Known rows, with every step that occurs
tafa, vige: [ 23.1  16.5  27.6  -0.9  32.5 -22.6   8.4   4.1 -20.9 -10.9   8.2  -5.0
  -9.8 -33.6 -29.8  -5.1 -18.6  23.8   6.1 -23.2   3.5   1.6]
vige, tafa: [  8.0  16.2  22.7  -8.9  -3.2  -4.8 -32.3   0.8 -22.6 -23.1  -0.5  21.9
   0.8  -6.4  22.8 -13.7  30.7  12.7 -18.8   5.4 -18.7   4.1]
debu, dasabu: [ -4.2  -3.4  59.4  -0.8   1.0  15.3 -21.6  19.4  33.9  -0.5   6.5  38.0
 -37.4 -16.0 -65.9 -35.7  81.6  44.0  -0.1 -26.1  -0.5  -3.3]
luzu, vige, defez, dasabu: [ 15.9 -91.3  37.1  -1.6 -59.2  34.3 -45.4  62.9  22.8 -34.8  -1.3 -19.4
  -4.4 -38.5 -67.4  13.9  27.5  76.0  25.5  10.4   0.8 -36.8]
defez, kefaka, tafa, vige: [ -4.6  25.1  -7.7  23.7   8.4 -21.9  25.2 -36.2 -15.5   5.5   9.1 -10.7
 -22.9   0.2  27.7  14.0  -5.7  -4.4  27.4  -4.1  12.8   3.1]
tafa, kefaka, nada, vige, defez, dasabu: [  0.7 -61.5  -1.8  19.0  -5.7  21.0 -24.8  60.4  24.4  -0.4  17.7 -27.9
  47.9   1.5 -26.2  47.6 -17.1   6.4  10.2   7.2 -14.7 -37.2]
tafa, vige, fuvub: [  7.1  29.9  -7.6 -33.5  26.6 -45.1  21.8  -8.3 -34.5  -8.7 -13.1 -10.2
  -2.3  -4.2  -0.5 -10.9  -9.1  16.7  21.1   1.5 -11.9  19.4]
defez, dasabu: [ 43.6 -63.5  71.0  16.9 -27.3  37.5 -52.2  22.5   0.4 -43.2  17.0 -45.5
   0.4 -44.2 -40.4  14.1  47.6  54.3  15.0   7.7  -1.7 -36.4]
fuvub, kefaka, nada: [  9.9 -23.9   7.4 -17.9   2.1  41.9  15.6 -38.4  22.3  -1.0  17.3  -5.2
  -6.4   0.4  10.4   6.9   4.4 -22.4  -9.3  -9.1  17.0 -10.9]
kefaka, nada, vige: [ 18.1   2.8  29.9   2.0  26.7  -9.3 -28.7  20.1   5.5  14.1  11.7 -16.9
  18.3   7.3 -22.7   6.6 -33.1 -13.3 -28.3 -21.5  -9.6  13.2]
vige, defez, kefaka: [-33.6 -27.6  -9.4  11.3 -48.1   7.6 -16.6  -9.1  21.1 -25.2  15.3  -2.3
 -42.1  -2.5 -38.7  -9.2  43.9  19.9  35.0  26.9   9.7  -3.9]
tafa, kefaka, nada: [  1.3 -16.2   6.7  -1.2  14.8  14.3   5.3  -5.2   5.8  -2.2  25.8 -11.0
   6.7   5.8  29.0  15.5  18.0 -10.7   0.3 -21.5  13.7  -8.9]
nada, vige, fuvub, kefaka: [ 10.5  20.1 -19.7  -4.7  -7.1  10.7  21.2 -34.7   8.4   2.2 -25.5   6.9
  17.5   9.1  -5.3 -31.6 -29.6 -18.2 -20.8  10.3 -10.2  14.5]
nada, vige, tafa, kefaka: [ -0.7  35.3 -11.6  34.5  11.2 -17.6 -13.2  16.8 -20.2   2.5   0.0  26.6
  49.4  16.1  50.2 -10.0 -17.1 -13.5 -33.8 -13.9 -23.8   7.0]
luzu, kefaka, tafa, vige: [  4.9   9.7   4.4   7.1  10.1  -8.3   9.9   1.1 -42.7  14.2   1.5  -2.7
  -5.8 -23.6  21.2   5.4 -27.2   4.0  -3.5 -18.4  26.1   8.7]
tafa, vige, defez: [-16.1  -2.6 -21.5 -16.2  19.8 -18.1  16.7  36.1   7.9   0.5   0.2  16.6
 -13.3 -19.6 -68.0   2.3 -23.9  16.4  21.1   4.0   0.9  -9.4]
luzu, dasabu: [ 28.0  -7.5  86.9   5.2 -15.8 -17.0 -25.8   4.7   7.7   8.5 -28.2  -3.8
 -45.9 -39.2  -8.2 -40.6  70.0  29.4   0.7 -19.9  11.6  -0.9]
nada, vige, fuvub, kefaka, tafa: [ -1.2  32.0 -35.0   6.2  -8.7  14.8  34.6 -45.1  12.3  17.1 -29.7   4.2
   5.0  24.9  32.9 -12.5 -11.3 -37.0 -14.6  19.5   2.6   7.3]
fuvub, kefaka, tafa: [  7.2   6.7  -4.4  16.0 -21.3  46.8  24.4 -48.2  21.5   2.9 -12.8   5.6
 -24.1  -5.5  16.8 -13.3  22.2 -19.6 -12.2  12.1  24.3 -14.9]
tafa, kefaka: [  9.3  -1.4  17.3  28.7  -5.0  12.3  -4.3   1.7  -3.8 -18.3   6.0   4.4
  -0.5 -21.1  -2.2 -20.9  30.1  16.8  -2.4  -9.4  13.9 -10.4]

Rows
[ 17.0   2.5   8.4   8.1  18.5  10.2  -4.7  -3.4  18.1  20.4   6.8  -5.3
  27.4  13.4  -7.9   3.7 -49.6 -33.6 -37.2 -19.6  -6.0   7.8]  fuvub, kefaka, nada, vige
[-14.2  38.0 -34.7 -14.9   9.4 -42.4  35.9 -40.7 -30.8   1.4 -10.8 -13.9
 -12.3  21.2  49.0   3.8   2.4  -5.9  35.3  15.7  -4.5  21.0]  defez, kefaka, tafa, vige, fuvub
[-26.8  -6.9 -37.0   0.1  17.1  -6.3  -0.5  50.3  27.4  25.3   5.7  12.0
  25.6  20.8 -37.5  14.8 -41.6 -21.3  -5.8  -3.5  -7.4  -2.3]  tafa, kefaka, nada, vige, defez
[  9.7  28.5 -17.1  12.4  23.2   3.5  51.7 -36.7  -5.2  17.0  -5.6   7.9
  -4.1 -10.0  21.4   5.9 -35.4 -19.3   3.1 -10.9  15.2  -7.4]  fuvub, kefaka, tafa, vige
[  1.8 -17.1  24.0   8.9 -39.2  32.2 -28.4   0.0 -24.9  -0.7  -6.8  -4.5
 -23.9 -23.8  14.8 -14.8  29.8   8.9 -15.2   5.8  35.4   6.1]  luzu, kefaka, tafa
[  2.0  24.6 -12.1  -1.6  20.4  -7.3 -13.5  -4.5  -7.9  16.1   4.0  24.2
  47.4  31.7  55.2  10.5 -40.0 -39.8 -45.2 -10.4 -31.5  13.0]  fuvub, kefaka, nada, vige, tafa
[-33.5 -38.1 -13.1 -15.7 -17.3   8.7  -6.6 -14.6  24.7  -6.9  31.4 -13.7
 -27.1  19.9  -1.2  23.2  30.5 -10.2  30.0   9.4  13.0  -3.9]  vige, defez, kefaka, nada
[-11.5   2.6   8.0  29.5 -39.3  15.7  -8.3 -46.0   6.6 -12.5   4.9 -17.0
 -46.4   8.1  26.5  -3.4  55.5   0.5  21.5  21.1  21.6  -1.1]  defez, kefaka, tafa
[ -2.4  42.0 -24.5 -27.3  25.1 -40.1  39.6 -19.6 -31.5   6.0 -20.0  -8.5
  -3.2  11.1  30.0   0.4  -6.6  -3.8  21.7   9.8  -6.3  17.9]  kefaka, tafa, vige, fuvub
[ -2.3  18.8 -29.9  -6.3 -18.1  27.7  40.0 -56.0  12.1   3.4 -26.2   5.0
 -16.2  14.3  37.2 -14.2  19.8 -27.2  -0.7  26.0  13.2  -2.2]  vige, fuvub, kefaka, tafa
[-25.8   8.9 -41.0 -11.3  18.0 -14.7  31.7  25.7  11.0  15.5  -5.8  17.1
 -17.3  -3.9 -35.2  16.0 -23.8  -3.8  22.3   8.3   6.6 -12.7]  kefaka, tafa, vige, defez
[  4.5 -48.6  -1.7   6.1  -4.9  16.9  -4.6  41.0   9.8  -8.1   9.0 -27.4
  11.8 -21.5 -33.3  46.6  -2.8  24.5  35.5  15.6  -3.9 -43.4]  kefaka, tafa, vige, defez, dasabu
[  7.2   9.6   9.0  20.6  29.5 -11.0 -11.7  19.3   5.2  20.0  13.0  -8.6
  36.6  17.1   9.3   9.1 -40.6 -23.8 -27.5 -26.5  -7.0   9.2]  tafa, kefaka, nada, vige
[  3.1  20.7  -4.9 -29.3  22.4 -33.0  -6.1   4.2 -11.3   8.1  -9.4 -20.7
  21.0  28.8   7.3  -1.5 -18.7 -14.7  -9.3   4.1 -23.5  31.4]  kefaka, nada, vige, fuvub
[  9.3  28.2   6.4 -14.4   9.0 -32.4 -13.5   8.7 -18.3  -2.8 -23.8 -12.2
  13.9  11.6 -18.4 -25.6 -10.4   6.1 -10.1   9.9 -23.6  29.9]  nada, vige, fuvub
[  2.8  25.7   6.6  -8.4  26.2 -23.8 -31.4  15.6 -18.8   9.0   7.0  14.0
  38.8  26.3  43.1  14.0 -27.7 -25.0 -38.5 -11.8 -34.7  17.5]  kefaka, nada, vige, tafa
[-29.3  -7.0 -41.0 -11.5  -0.1  -5.8  20.1  34.8  -8.8  18.4  -7.4  21.1
  -7.9 -11.9 -26.0   9.3 -31.9   1.3  11.4   5.8  18.5  -1.8]  luzu, kefaka, tafa, vige, defez
[ -1.8  19.2  -6.7  21.1  -1.1  -0.5  -6.7   1.4 -19.4 -15.6   4.2  26.1
  25.6   3.9  53.3 -12.0  21.2  -1.1 -15.2  -5.1 -10.6  -4.6]  vige, tafa, kefaka
[-20.7 -14.0 -37.3 -10.8   8.6   9.4   8.2  29.1  37.3  25.3  -1.3  15.2
  17.2  18.7 -49.3  10.2 -49.2 -30.5 -13.6   5.3  -6.1  -3.7]  fuvub, kefaka, nada, vige, defez
[ -0.8 -12.8 -16.9 -38.2   5.4  24.2  29.3 -46.3  12.7  -1.0   4.8  -6.4
   0.3  19.0  32.0   5.0   3.9 -27.2  -1.3   2.0   6.5   0.9]  vige, fuvub, kefaka, nada
[-34.4 -11.5 -24.0  12.9 -19.8 -16.4   7.3  -8.7   6.2 -13.4  14.9   1.1
 -30.2  -1.6 -27.1   4.1   3.8  14.4  40.5  13.5   5.2  -1.1]  tafa, vige, defez, kefaka
[ 16.0  -7.1  33.1 -15.8 -38.3  -7.1 -42.8  17.2 -19.5 -28.9 -15.6  33.1
  -5.6 -10.9  20.4 -26.2  25.8  49.6 -21.8 -11.4 -16.7  14.5]  luzu, vige, tafa
